Every row comes from one small tree of marks. The marks that hang from a mark follow it in brackets, in the order of their numbers. Every link used is in the known rows. Which tree was each row made from?
Known rows
j_219[j_328]: [ 0.67  2.17  0.19  1.07  1.43  0.68  0.08 -0.42 -0.38 -0.53  1.24  1.11
 -0.88  1.93  1.34 -1.46 -0.51  0.96  1.01  1.20]
j_530[j_250 j_875[j_328[j_178 j_219[j_700] j_480]]]: [ 0.89 -0.25  0.59  1.14  0.94  5.73  2.82 -3.08 -0.51  6.16  3.25  1.02
  3.23  7.73  1.90 -3.22 -1.75 -0.94  3.37 -1.21]
j_250[j_530[j_875[j_328[j_178 j_219 j_480]]]]: [ 0.34 -2.00  0.11  0.11  3.88  5.65  1.36 -4.72 -0.06  5.31  3.32  1.92
  1.76  5.65  0.24  1.47 -2.15 -1.87  4.97  0.01]
j_700[j_480[j_328[j_219]]]: [ 1.71 -1.18  0.05 -0.36  3.78  0.75 -1.67 -2.94  1.10  2.75  4.66  3.73
 -0.31  1.39  2.55 -0.79 -1.54  1.18  1.11  1.42]
j_174[j_328]: [ 0.41  1.84 -1.15  0.81  0.38  0.11 -0.85  0.02  0.05 -0.64  0.80  1.12
 -1.39  0.42  1.33 -0.51 -1.08  0.33  1.10  0.30]
j_250[j_530[j_875[j_328[j_178 j_219[j_700] j_480]]]]: [ 2.02 -1.41  0.08  1.37  3.50  5.45  2.17 -4.81 -0.09  5.13  2.58  2.56
  2.82  5.82  1.28 -0.42 -0.64 -2.36  4.34  0.21]
j_875[j_328[j_178 j_219[j_700] j_480] j_530[j_250]]: [ 0.84  1.03 -0.70  3.76  1.46  6.76  3.47 -4.30 -1.32  6.75  3.16  2.88
  2.88  8.64  0.59 -1.83 -0.39 -1.13  2.42 -0.65]
j_328[j_480]: [ 0.19 -0.25  0.83  0.51  1.77  0.86  1.34 -1.66 -0.43  2.64  2.23  1.27
  0.29  2.49  0.75  0.40 -0.14  0.95  0.97  0.33]
j_250[j_530]: [ 0.51 -0.48  0.21  0.76  2.84  1.69  0.11 -0.62 -0.83  0.76  1.59  2.21
 -0.75 -0.08 -0.82  1.61  0.25 -0.34  1.43  1.29]
j_530[j_250 j_875[j_328]]: [ 0.05  1.05 -0.68  0.11  1.14  3.69  1.37  2.45 -1.18  1.46  3.60 -0.55
  0.13  2.89 -2.53 -1.95 -1.75  1.35  0.51 -0.77]
j_250[j_530[j_875[j_328]]]: [ 1.23 -0.06 -1.26  0.27  3.71  3.41  0.78  0.64 -0.78  0.40  2.88  0.88
 -0.40  0.94 -3.22  0.83 -0.67 -0.13  1.52  0.73]
j_219[j_700]: [ 1.41  1.16 -0.20  1.71  0.81 -0.15  1.35 -0.07 -0.88  0.34  1.17  2.19
  0.15  0.57  0.75 -2.18  1.60  0.46 -0.66  1.76]
j_250[j_530[j_875[j_328[j_219 j_480]]]]: [ 1.92 -2.00 -0.18  0.43  4.86  5.17  1.35 -2.97  0.14  4.70  3.55  1.37
  0.85  4.02 -0.85  1.87 -1.09 -0.86  4.36  0.40]
j_530[j_875[j_328[j_178 j_219[j_700[j_480]]]]]: [ 1.98  0.17 -0.99 -0.30  1.54  2.58  0.70 -3.31 -0.57  3.69  3.83  2.42
  1.75  3.28  2.45 -3.58 -1.97 -0.56  0.37  0.57]
j_174[j_328[j_219]]: [ 0.58  0.84 -1.24  0.89  1.05  0.92 -1.05 -1.93  0.58  1.72  1.14  1.98
 -1.29  1.45  2.59 -0.16 -1.29 -0.41  2.87  1.06]
j_178[j_328[j_219[j_700[j_480]]]]: [ 4.05  0.49 -0.71  1.94  1.03 -0.82 -1.14 -2.54 -0.33  3.90  1.81  3.43
  1.34  0.89  3.19 -1.14 -0.56 -0.69  0.44  0.74]
j_178[j_328]: [ 0.81  1.28 -1.22  1.86  0.65 -1.09 -0.67  0.30 -0.73  1.16  0.77  1.76
  0.25  0.66 -0.77  0.90 -0.25 -0.15  0.71  0.66]
j_700[j_480[j_328[j_178]]]: [-0.12 -0.12  0.41 -0.67  2.28  0.31 -1.50 -2.84  0.34  1.18  4.07  3.48
  0.45  2.03  2.49 -1.53 -2.34  0.70 -0.16  0.15]
j_328[j_178 j_219 j_480]: [-1.23 -1.33  1.11  0.10  1.57  2.26  1.14 -5.38 -0.09  5.54  2.19  2.68
  1.36  5.13  3.16  0.40 -1.30 -0.88  3.49  0.67]
j_875[j_328[j_480]]: [ 1.11  0.76 -0.80  1.09  2.05  2.23  2.17 -1.64  0.18  2.10  2.64  1.39
  0.31  3.40 -0.77  0.16 -0.36  1.28  0.63  0.09]
j_178[j_328[j_219 j_480]]: [ 1.61 -0.67 -0.11  2.00  1.81  0.64 -0.12 -3.29  0.20  5.41  1.51  2.35
  1.41  3.74  1.47  1.85 -0.81 -0.97  3.62  0.28]
j_174[j_530[j_250]]: [ 0.72  1.60  0.70  0.15  0.52  1.74 -1.18  1.27 -1.72  1.75  1.74  0.33
 -1.19  2.52  1.30 -2.49 -1.49 -0.35  1.56 -0.68]

Which tree is each row?
[-1.02  1.50 -0.58  2.46  1.12  6.13  2.87 -2.28 -1.90  4.70  3.65  1.39
  1.82  7.51 -1.74 -0.40 -1.76  0.04  1.21 -1.80]  j_875[j_328[j_178 j_480] j_530[j_250]]
[ 0.60  0.19  0.45  0.21  1.62  4.53  2.18  0.73 -0.85  3.46  4.01 -0.93
  1.23  4.93 -1.48 -1.35 -2.10  1.36  1.54 -1.84]  j_530[j_250 j_875[j_328[j_480]]]
[ 0.44 -0.82  1.09  1.51  1.09  2.00  2.03 -5.55 -0.16  5.29  1.50  3.34
  2.37  5.28  4.21 -1.53  0.16 -1.34  2.79  1.01]  j_328[j_178 j_219[j_700] j_480]
[ 2.91 -0.19  0.22  0.49  1.64  0.34  0.06 -2.85 -0.41  3.28  2.84  3.21
  0.33  0.63  3.72 -2.32 -0.10  0.42 -0.29  1.61]  j_328[j_219[j_700[j_480]]]
[-1.38 -0.01 -0.55 -0.27  0.99  5.06  1.30 -1.36 -0.85  4.34  3.58  0.83
  1.17  5.46 -0.13 -1.86 -2.90 -0.51  3.01 -0.37]  j_530[j_250 j_875[j_328[j_178 j_219]]]
[ 0.83  1.34 -1.88  2.61  2.99  3.84  2.63 -1.62 -1.28  2.89  3.45  1.63
  0.37  4.49 -3.02  0.82  0.29  0.95  0.12  0.24]  j_875[j_328[j_480] j_530]
[ 1.32 -0.19  0.50  0.11  0.75  0.76  0.11 -4.62 -0.59  4.01  2.57  3.73
  1.24  2.24  4.85 -2.71 -1.04 -0.69  0.34  1.18]  j_328[j_178 j_219[j_700[j_480]]]
[ 0.12 -1.15  0.30 -0.66  2.99  1.20 -1.63 -4.79  0.90  3.45  4.36  4.29
  0.65  3.04  3.72 -1.12 -2.51 -0.06  1.73  1.00]  j_700[j_480[j_328[j_178 j_219]]]
[ 1.68  1.57 -1.23  2.43  1.01  5.48  1.67 -3.44 -1.82  5.43  4.22  3.24
  1.88  5.63  1.18 -3.07 -1.57 -0.57 -0.11 -0.55]  j_875[j_328[j_178 j_219[j_700[j_480]]] j_530[j_250]]
[ 4.82  2.28  0.23  0.61 -0.11  2.01 -3.18 -1.68 -0.40  3.26  1.68  1.40
 -0.62  2.79  7.01 -4.80 -2.98 -1.53  2.37 -1.59]  j_174[j_328[j_219[j_700[j_480]]] j_530[j_250]]
[-1.24 -0.97 -0.21  0.53  2.91  1.66 -0.50 -3.93  1.05  2.77  3.00  4.18
  0.47  3.89  2.01 -0.65 -0.99 -0.64  3.24  1.90]  j_480[j_328[j_178 j_219]]
[ 3.65  2.32 -1.35  1.60  0.71  0.58 -2.33 -1.93  0.16  1.38 -0.21  2.17
 -1.23  2.22  5.04 -3.46 -0.48 -2.30  3.42  0.95]  j_174[j_328[j_219[j_700]] j_530]
[ 1.77  1.88 -0.28  0.53  0.29  2.59 -2.86 -0.65 -0.26  2.81  0.95  0.72
 -1.69  3.43  4.21 -2.39 -2.93 -1.64  4.48 -1.01]  j_174[j_328[j_219] j_530[j_250]]
[-0.96  0.43 -0.64  2.45  1.88  6.96  2.67 -4.24 -1.30  6.96  3.89  2.21
  1.94  8.46 -0.51 -0.03 -1.88 -0.73  3.10 -0.99]  j_875[j_328[j_178 j_219 j_480] j_530[j_250]]
[ 3.39  0.45  0.13  1.06  2.66 -0.30 -0.76 -1.08  0.52  0.27  3.70  3.43
  0.61  0.58  2.38 -3.04  0.08  1.37 -1.35  0.91]  j_219[j_700[j_480[j_328]]]
[-0.71  0.23 -1.62  2.28  2.78  5.17  2.44 -5.31 -0.89  5.82  3.47  3.05
  1.40  7.07 -0.77  0.75 -0.87 -0.91  2.58  0.63]  j_875[j_328[j_178 j_219 j_480] j_530]
[ 0.49 -0.20 -1.81 -0.11  2.83  2.77  1.02 -0.57 -0.25  2.57  3.49  1.16
 -0.28  2.42 -1.45 -0.78 -0.93  0.37  1.85  1.67]  j_530[j_875[j_328[j_219]]]
[ 1.61  3.01 -0.25  0.56 -0.51  1.74 -2.61  1.26 -0.78  0.52  0.68 -0.17
 -1.79  2.49  2.95 -2.76 -2.76 -0.93  2.71 -1.74]  j_174[j_328 j_530[j_250]]
[-1.08 -0.23 -1.51 -0.44  1.92  3.28  1.11 -2.42 -0.45  3.25  3.12  1.67
  0.66  3.96 -0.37 -1.13 -1.83 -0.72  2.50  1.22]  j_530[j_875[j_328[j_178 j_219]]]
[ 3.80  2.46  0.68  1.15  1.05  0.03 -0.22 -1.36 -0.60 -0.07  1.97  1.77
  0.22  1.20  4.11 -3.90 -0.68  1.18 -1.13  0.54]  j_219[j_328 j_700[j_480]]
[-0.38  1.40  1.56  0.93  0.95  1.93  0.91 -3.97 -0.28  2.24  1.32  1.40
  1.14  5.68  3.57 -1.27 -1.85 -0.06  2.72 -0.32]  j_219[j_328[j_178 j_480]]
[ 3.26 -0.08 -0.14  3.32  1.36  0.39  0.64 -3.48  0.16  5.20  0.77  2.97
  2.42  3.89  2.55  0.06  0.69 -1.37  3.04  0.56]  j_178[j_328[j_219[j_700] j_480]]
